Known rows, with every step that occurs
K/B/R: [ 0.85 -0.79 -0.22  2.85 -0.17 -1.44 -5.65 -0.17  1.03 -1.95 -0.98 -3.15
  1.00  0.72 -2.14  0.00 -1.80  1.26  0.08  0.92 -2.63 -0.21 -0.83 -2.14
 -2.61]
G/N/K/B: [ 0.71 -1.41 -0.43  1.63 -0.15 -3.29 -3.53 -0.81  1.48 -0.88  0.34 -2.92
  0.79  1.18 -4.64 -1.30 -2.19  0.51  0.08  1.88  0.25 -0.27 -1.06 -1.77
  0.50]
P/B/K/N/R: [ 0.31 -1.67 -1.55  1.74 -1.27 -2.38 -4.05 -0.01  0.46 -3.05 -0.64 -3.68
 -0.54  1.14  0.05 -3.14 -0.55  0.96  0.87  0.85  1.07 -0.68 -1.20 -2.41
 -7.31]
N/K/B/R/A: [ 1.48 -1.18 -0.81  2.02  1.00 -0.17 -4.72 -0.54  3.71 -1.87 -2.70 -3.11
  1.39  0.60 -3.63  0.85 -1.22  1.26  0.58  1.22 -2.65 -0.03  0.73 -1.58
 -1.26]
R/A/E/Q: [-1.71  0.00 -0.85  1.29  0.15  0.64 -3.98 -0.60  2.86 -2.00 -1.31 -3.68
  1.36  0.45 -0.38 -0.72 -2.21  0.82  0.93  2.39 -0.77 -0.58  1.75 -0.76
 -0.97]
K/B/P: [ 1.59 -0.96 -0.40  3.23  0.33 -0.24 -5.38 -0.40  1.07 -2.02 -1.11 -3.39
  1.55  0.75 -2.10 -0.20 -1.47  1.01 -0.07 -0.13 -1.89 -0.30 -0.83 -1.35
 -1.18]
R/A/G/N/K: [-0.21 -0.81 -0.70  1.22  0.57 -0.95 -0.89 -0.98  3.56 -2.00 -0.71 -3.16
  0.40  1.25 -3.79 -1.08 -2.33  0.71  0.04  2.64  0.45 -0.40  0.35 -1.26
  2.68]
P/B: [ 0.02 -1.09 -0.89  1.29 -0.06 -1.22 -5.20  0.20  1.21 -4.58  1.32 -2.69
  0.68  1.23 -1.22 -2.06 -0.70  0.58  0.76  2.11 -0.79 -0.79 -1.07 -1.78
 -3.06]
P/B/R/A/E: [ 0.15 -0.44 -2.37  1.64  1.30  1.46 -3.64 -0.14  3.48 -3.90 -3.13 -2.88
  0.69  0.61 -0.95 -1.15 -1.19  0.79  1.31  2.30 -3.00  0.35  0.32 -1.07
 -3.01]
R/A/G/N/K/B: [ 0.32 -0.96 -0.73  1.63  0.41 -1.37 -0.55 -1.31  2.94  0.14 -1.68 -3.20
  0.71  1.08 -4.32 -0.86 -2.21  0.46 -0.50  2.08  0.02 -0.43  0.30 -1.37
  2.69]
A/G/N/R: [-1.05 -1.34 -0.17  2.60 -0.42 -1.18 -0.42 -0.46  0.72 -2.02  0.53 -3.40
 -0.10  1.38 -1.36 -3.31 -2.77  1.00 -0.16  2.05  1.04 -0.88 -1.22 -2.58
 -3.13]
B/K/N: [ 0.81 -0.63 -0.55  1.61 -1.47 -3.98 -5.81 -0.32  0.81 -2.09  0.42 -3.94
  0.26  1.02 -1.33 -0.35 -1.26  1.16 -0.13  0.52  1.41 -0.45 -0.89 -1.70
 -1.14]
E/A: [-0.91 -0.08  0.41  1.81  0.47 -1.11 -5.65 -0.08  1.44 -3.45  1.98 -3.36
  1.50  0.88 -1.73 -0.70 -2.08  1.03  0.18  2.08 -0.29 -0.88 -2.65 -1.75
 -2.04]
B/K/N/G/A: [ 0.49 -0.14 -0.19  1.83 -1.41 -4.15 -3.27 -0.31  0.92 -2.52 -0.47 -4.21
  0.02  1.15 -1.85  0.27 -1.21  0.99  0.35  1.72  2.01  0.14 -2.13 -0.46
  4.51]
B/K/N/G/A/R: [ 0.51 -0.15  0.09  2.35 -1.83 -4.17 -1.67 -0.54  1.45 -2.89  0.23 -4.52
 -1.08  0.82 -1.63 -0.95 -2.06  0.82  0.96  1.57  1.90  0.27 -2.00  0.13
  1.68]
K/N/G: [ 1.17 -0.63  0.42  2.84 -1.23 -2.84 -3.20 -0.24  0.25 -2.43  1.65 -3.26
  0.65  1.27 -1.87 -0.36 -1.25  1.15 -0.04  1.57  0.31 -1.01 -1.02 -1.74
  3.35]
B/K/N/R: [ 0.58 -1.55 -0.65  2.18 -1.33 -2.85 -4.47 -0.16  0.60 -2.09  0.06 -4.08
  0.03  1.06 -0.32 -1.80 -1.40  1.49  0.16  0.08  1.94 -0.74 -0.84 -2.46
 -5.75]
K/B/R/A/E: [ 0.95 -0.49 -1.42  2.51  1.04  0.64 -3.78 -0.57  2.85 -0.89 -3.40 -3.24
  1.55  0.29 -1.92  0.43 -1.94  1.07  0.14  1.07 -2.55  0.21  0.71 -1.18
 -1.62]
E/A/G/N: [-1.97  0.49  0.20  2.08  0.05 -1.78 -1.81 -0.82  1.18 -1.76  0.94 -3.51
  0.35  1.11 -2.54 -1.91 -3.28  0.68 -0.30  3.12  0.12 -0.48 -3.06 -1.70
  0.96]
G/A/E: [-1.34 -0.54 -1.00  1.59 -0.01 -1.99 -3.97  0.06  2.67 -2.45  0.47 -3.36
  1.13  0.94 -1.73 -0.09 -2.09  0.63  0.14  2.15  0.72 -0.15 -1.89 -0.52
 -0.15]
P/B/R/A/G/N/K: [-0.36 -0.56 -1.84  1.42  0.87 -0.04 -0.73 -0.78  3.78 -3.29 -3.49 -2.88
 -0.70  1.16 -3.40 -1.82 -1.77  0.59  1.24  3.23 -2.66  0.45 -0.05 -1.45
  0.24]
A/G/N/K/B: [-0.51 -1.05 -0.56  2.29 -0.52 -3.31 -0.73 -1.07  1.80  0.01 -0.31 -3.12
  0.48  1.25 -4.52 -1.03 -2.67  0.51 -0.63  2.16  0.56 -0.63 -1.23 -2.09
  2.75]
A/G/N/K/B/R: [-0.50 -0.68 -0.84  3.02 -0.37 -2.90 -1.05 -1.01  2.16 -0.34 -2.40 -3.21
 -0.07  1.01 -4.46 -0.48 -2.95  0.90 -0.18  2.10 -1.70  0.12 -1.22 -2.34
  1.64]
Q/E/A: [-0.27  0.32  0.54  2.69  0.33 -3.64 -5.46 -0.02  1.89 -2.38  1.59 -3.26
  1.70  0.73 -0.46 -0.74 -2.89  1.64 -0.07  1.35 -0.50 -0.74 -3.06 -1.64
 -2.77]
P/B/R/A: [ 0.90 -0.67 -1.19  1.29  1.05  1.37 -5.30  0.04  2.68 -4.84 -2.00 -2.85
  0.35  0.84 -1.11 -1.25 -0.57  0.93  1.49  2.23 -3.62  0.18  0.38 -1.22
 -4.05]
Q/E/A/G/N: [-1.38  0.86  0.41  2.98 -0.07 -4.31 -1.64 -0.71  1.62 -0.77  0.74 -3.41
  0.63  0.94 -1.12 -1.93 -4.10  1.27 -0.56  2.10 -0.07 -0.36 -3.47 -1.67
  0.15]

Rows
[-0.06 -0.33 -0.18  1.41  0.40 -0.25 -1.60 -0.80  2.13 -1.95 -0.38 -3.26
  0.36  1.18 -2.27 -1.67 -2.25  0.67 -0.17  2.33  0.00 -0.41  0.29 -1.02
  1.50]
R/A/G/N
[-1.76 -0.78 -0.88  1.53  0.28  1.30 -1.54 -0.91  1.95 -1.26 -2.02 -3.79
  0.34  0.61 -0.35 -3.53 -3.02  0.76  1.43  2.75 -0.15 -0.16  1.40 -1.14
 -4.68]
G/N/R/A/E/Q
[ 0.12 -0.85 -1.53  0.74 -0.13 -2.10 -5.20  0.00  1.19 -4.89 -0.45 -3.43
  0.51  1.10 -0.96 -1.97 -0.72  0.74  0.98  1.71  0.76 -0.24 -1.13 -1.64
 -2.52]
P/B/K
[-2.31  0.75 -0.98  2.08 -1.98 -3.87 -1.80 -0.77  1.34 -0.85 -2.29 -4.78
 -0.16  0.64 -0.78  0.17 -2.27  0.81  0.99  2.74  1.67  0.34 -1.05 -0.07
  5.00]
B/K/N/G/A/E/Q
[-1.51  0.64  0.33  3.27 -0.04 -3.74 -2.80 -0.28  2.29 -1.43  0.96 -3.48
  1.38  0.78 -0.23 -0.46 -3.37  1.66 -0.87  1.41 -0.18 -1.05 -3.13 -2.03
 -0.68]
Q/E/A/G
[ 1.55 -1.24 -0.88  2.67  0.47 -1.63 -3.53 -0.98  1.87 -1.37 -1.58 -3.26
  0.81  0.95 -4.58 -1.06 -2.19  0.70  0.50  0.85 -1.32  0.37 -1.19 -1.17
  0.83]
G/N/K/B/P
[-1.62 -0.14 -0.35  2.32  0.09 -2.87 -0.85 -1.28  2.12  0.25 -0.35 -3.38
  0.75  1.02 -4.64 -1.08 -3.21  0.44 -0.58  2.91  0.19 -0.56 -3.01 -2.03
  2.30]
E/A/G/N/K/B
[ 0.14 -1.39 -0.19  2.70 -0.71  0.01 -1.53 -0.39  2.08 -0.77 -0.39 -3.53
  0.08  1.10 -0.26 -1.45 -1.26  1.24 -0.65  0.76  0.23 -1.49  0.54 -2.29
 -3.95]
K/N/R/A/G
[ 0.35 -0.88 -1.06  3.24  0.12 -1.66 -0.82 -1.23  2.30 -0.45 -2.32 -3.46
  0.46  1.06 -4.37 -0.79 -2.61  0.69 -0.26  1.05 -0.98  0.00 -1.28 -1.58
  3.00]
A/G/N/K/B/P
[-1.05  0.21 -0.19  3.22 -0.02 -5.39 -0.64 -1.21  2.51  1.25 -0.78 -3.32
  0.91  0.86 -3.29 -1.04 -4.03  1.10 -0.75  1.97 -0.04 -0.41 -3.46 -1.94
  1.60]
Q/E/A/G/N/K/B
[-2.42  0.49 -0.40  2.51 -1.92 -3.00 -1.74 -0.54  1.21 -0.58 -0.50 -4.03
  0.07  0.80 -1.06  0.08 -2.37  0.64  0.73  3.24  0.10 -0.15 -1.05 -0.29
  4.54]
K/N/G/A/E/Q
[-1.17  0.18 -1.19  2.39  0.20  0.89 -3.94 -0.86  2.64 -0.25 -4.27 -3.76
  1.03  0.05 -0.95  0.14 -2.45  0.99  0.98  1.86 -3.49  0.21  1.68 -1.01
 -1.85]
K/B/R/A/E/Q
[-0.06 -0.49  0.61  2.46 -0.55 -1.94 -1.49 -0.18  1.87 -4.36  1.79 -3.69
 -0.18  0.92 -1.93 -1.41 -2.12  0.79  1.13  2.30  0.69 -0.27 -1.94  0.03
  1.26]
N/G/A/R
[ 1.13 -0.83 -1.15  2.67  1.04  0.42 -0.61 -1.45  3.41 -0.38 -3.68 -3.48
  0.75  0.85 -4.31 -0.56 -2.17  0.64 -0.07  0.96 -1.49  0.33  0.26 -0.80
  3.20]
R/A/G/N/K/B/P
[ 0.22 -1.11 -0.91  2.20 -0.77 -0.84 -1.53 -0.61  2.10 -1.08 -2.13 -4.35
 -0.06  0.94 -0.09 -1.34 -1.34  1.43 -0.40  0.34  1.76 -0.97  0.60 -2.09
 -3.38]
B/K/N/R/A/G
[ 1.47 -1.48 -0.90  2.98  0.54 -1.06 -4.67 -0.51  2.53 -2.07 -1.55 -3.28
  1.60  0.80 -3.64  0.35 -1.42  1.04  0.20  0.15 -1.40 -0.36 -0.79 -1.56
 -0.05]
N/K/B/P
[ 1.66 -0.71 -0.35  2.22  0.82  0.50 -5.44 -0.43  2.12 -1.85 -2.44 -3.18
  1.25  0.56 -2.07  0.29 -1.27  1.20  0.34  1.02 -3.12  0.00  0.70 -1.37
 -2.53]
K/B/R/A
[ 1.65 -1.02 -0.79  1.73  1.01 -0.74 -3.63 -1.01  2.95 -1.14 -3.13 -3.04
  0.53  0.75 -4.55 -0.52 -2.06  0.88  0.88  1.90 -2.58  0.66  0.41 -1.19
 -0.42]
G/N/K/B/R/A
[ 0.83 -0.78 -1.85  2.09  1.28 -0.70 -1.93 -1.16  3.74 -0.23 -4.11 -3.12
  0.83  0.51 -4.34 -0.38 -2.72  0.73  0.71  2.05 -1.92  0.81  0.35 -1.03
  0.32]
G/N/K/B/R/A/E
[-0.21 -0.53 -0.18  1.74  0.40  0.35 -2.63 -0.39  2.77 -2.57 -0.02 -3.28
  1.13  1.04 -1.39 -0.36 -1.49  1.03 -0.52  1.56 -0.13 -1.15  0.57 -1.44
  0.68]
R/A/G
[ 0.36 -1.38 -2.83  1.38  0.00 -0.32 -2.14 -0.45  2.45 -1.99 -3.00 -3.77
  0.00  0.73  0.30 -2.74 -0.67  0.78  0.90  0.87  1.20 -0.24  0.27 -1.51
 -6.13]
P/B/K/N/R/A/E
[ 0.45 -0.35  0.41  2.32 -1.30 -3.30 -3.25 -0.11  0.82 -2.17  1.26 -3.51
  0.18  1.29 -2.09  0.21 -1.11  0.79  0.19  2.01  0.48 -0.51 -2.07 -0.67
  3.85]
K/N/G/A
[ 0.04 -1.62 -1.23  2.01  1.19  1.67 -2.45 -0.19  2.98 -2.64 -0.92 -3.31
  1.52  0.74 -0.41 -1.86 -1.71  1.19  0.45  1.08  0.72 -0.89  0.69 -1.64
 -5.14]
N/R/A/E
[ 0.32 -0.24 -0.96  1.83 -1.77 -3.86 -1.20 -0.37  1.41 -3.81 -0.30 -4.13
 -1.67  0.92 -1.28 -2.27 -1.19  0.42  1.57  2.19  1.07  0.40 -2.34  0.21
  0.23]
P/B/K/N/G/A/R
[-2.22 -0.45  0.10  2.66  0.18 -0.62 -0.47 -0.65  0.95 -1.82  0.40 -3.64
  0.16  1.13 -1.45 -3.36 -3.26  0.95 -0.07  2.68  0.68 -0.79 -3.04 -2.51
 -3.47]
E/A/G/N/R
[ 0.58 -1.26 -1.78  1.90 -0.09 -0.70 -2.58 -0.54  2.53 -1.13 -2.44 -4.17
  0.58  0.61 -0.09 -1.37 -1.57  1.26  0.19  0.14  2.04 -0.41  0.62 -1.52
 -4.82]
B/K/N/R/A/E
[-0.92 -0.08  0.58  2.27 -0.01 -1.15 -4.04 -0.34  1.93 -3.83  2.65 -3.58
  0.36  0.52 -1.47 -1.98 -2.81  0.93  0.65  1.92 -0.31 -0.83 -2.50 -1.15
 -4.76]
E/A/R
[ 0.92 -1.85 -0.07  1.69  0.91  1.53 -4.13  0.01  2.12 -3.64  0.07 -3.27
  1.25  0.98 -0.49 -1.96 -1.07  1.31  0.57  1.02  0.10 -1.12  0.73 -1.87
 -6.07]
N/R/A
[-0.31 -1.49 -0.30  2.31  0.51  1.44 -1.35 -0.22  2.50 -2.66 -0.51 -3.47
  0.94  1.07 -0.32 -1.74 -1.54  1.31 -0.20  1.40  0.53 -1.47  0.64 -2.22
 -3.91]
N/R/A/G
[-0.09 -0.51  0.43  1.91 -0.11 -1.86 -3.13  0.04  1.31 -4.08  1.07 -3.40
  1.01  1.25 -2.16 -0.14 -1.49  0.88  0.61  2.57  0.67 -0.36 -2.05 -0.56
  4.05]
N/G/A
[ 1.22 -0.33 -0.22  2.41 -1.35 -3.71 -3.18 -0.44  0.26 -2.74 -0.04 -4.04
  0.43  1.11 -1.60 -0.28 -1.29  1.28  0.19  1.14  1.91 -0.43 -1.11 -1.57
  3.93]
B/K/N/G
[-0.06 -0.44 -0.93  1.93  0.72 -0.44 -1.14 -0.91  3.94 -2.42 -2.78 -3.28
 -0.12  1.03 -3.86 -0.54 -2.55  1.11  0.55  2.54 -1.83  0.33  0.23 -1.49
  1.86]
B/R/A/G/N/K
[ 0.35 -0.82 -1.04  2.71  0.59 -0.19 -1.96 -0.80  4.03 -0.99 -3.43 -3.26
  0.95  0.71 -3.49  1.16 -1.80  1.22 -0.23  1.42 -2.34 -0.40  0.68 -1.95
  1.12]
N/K/B/R/A/G
[-1.36 -0.62 -1.61  1.75 -0.96 -0.44 -2.78 -0.85  2.15 -0.42 -3.28 -4.67
  0.11  0.36  0.84 -1.65 -1.99  1.25  1.06  1.00  1.10 -0.39  1.69 -1.42
 -5.14]
B/K/N/R/A/E/Q
[ 0.62 -0.13 -0.44  2.51  0.40 -0.17 -1.57 -1.12  1.86 -0.17 -3.34 -3.36
  0.17  0.80 -2.84 -0.80 -2.57  0.80 -0.19  1.91 -2.71  0.39  0.30 -1.35
  0.52]
K/B/R/A/G/N
[-0.41 -0.19 -0.67  2.70 -1.06 -3.19 -1.54 -0.28  1.67 -1.21  0.20 -3.54
  0.51  1.08 -1.98  0.32 -1.75  0.69  0.02  2.14  1.05 -0.22 -2.25 -0.49
  4.78]
K/N/G/A/E
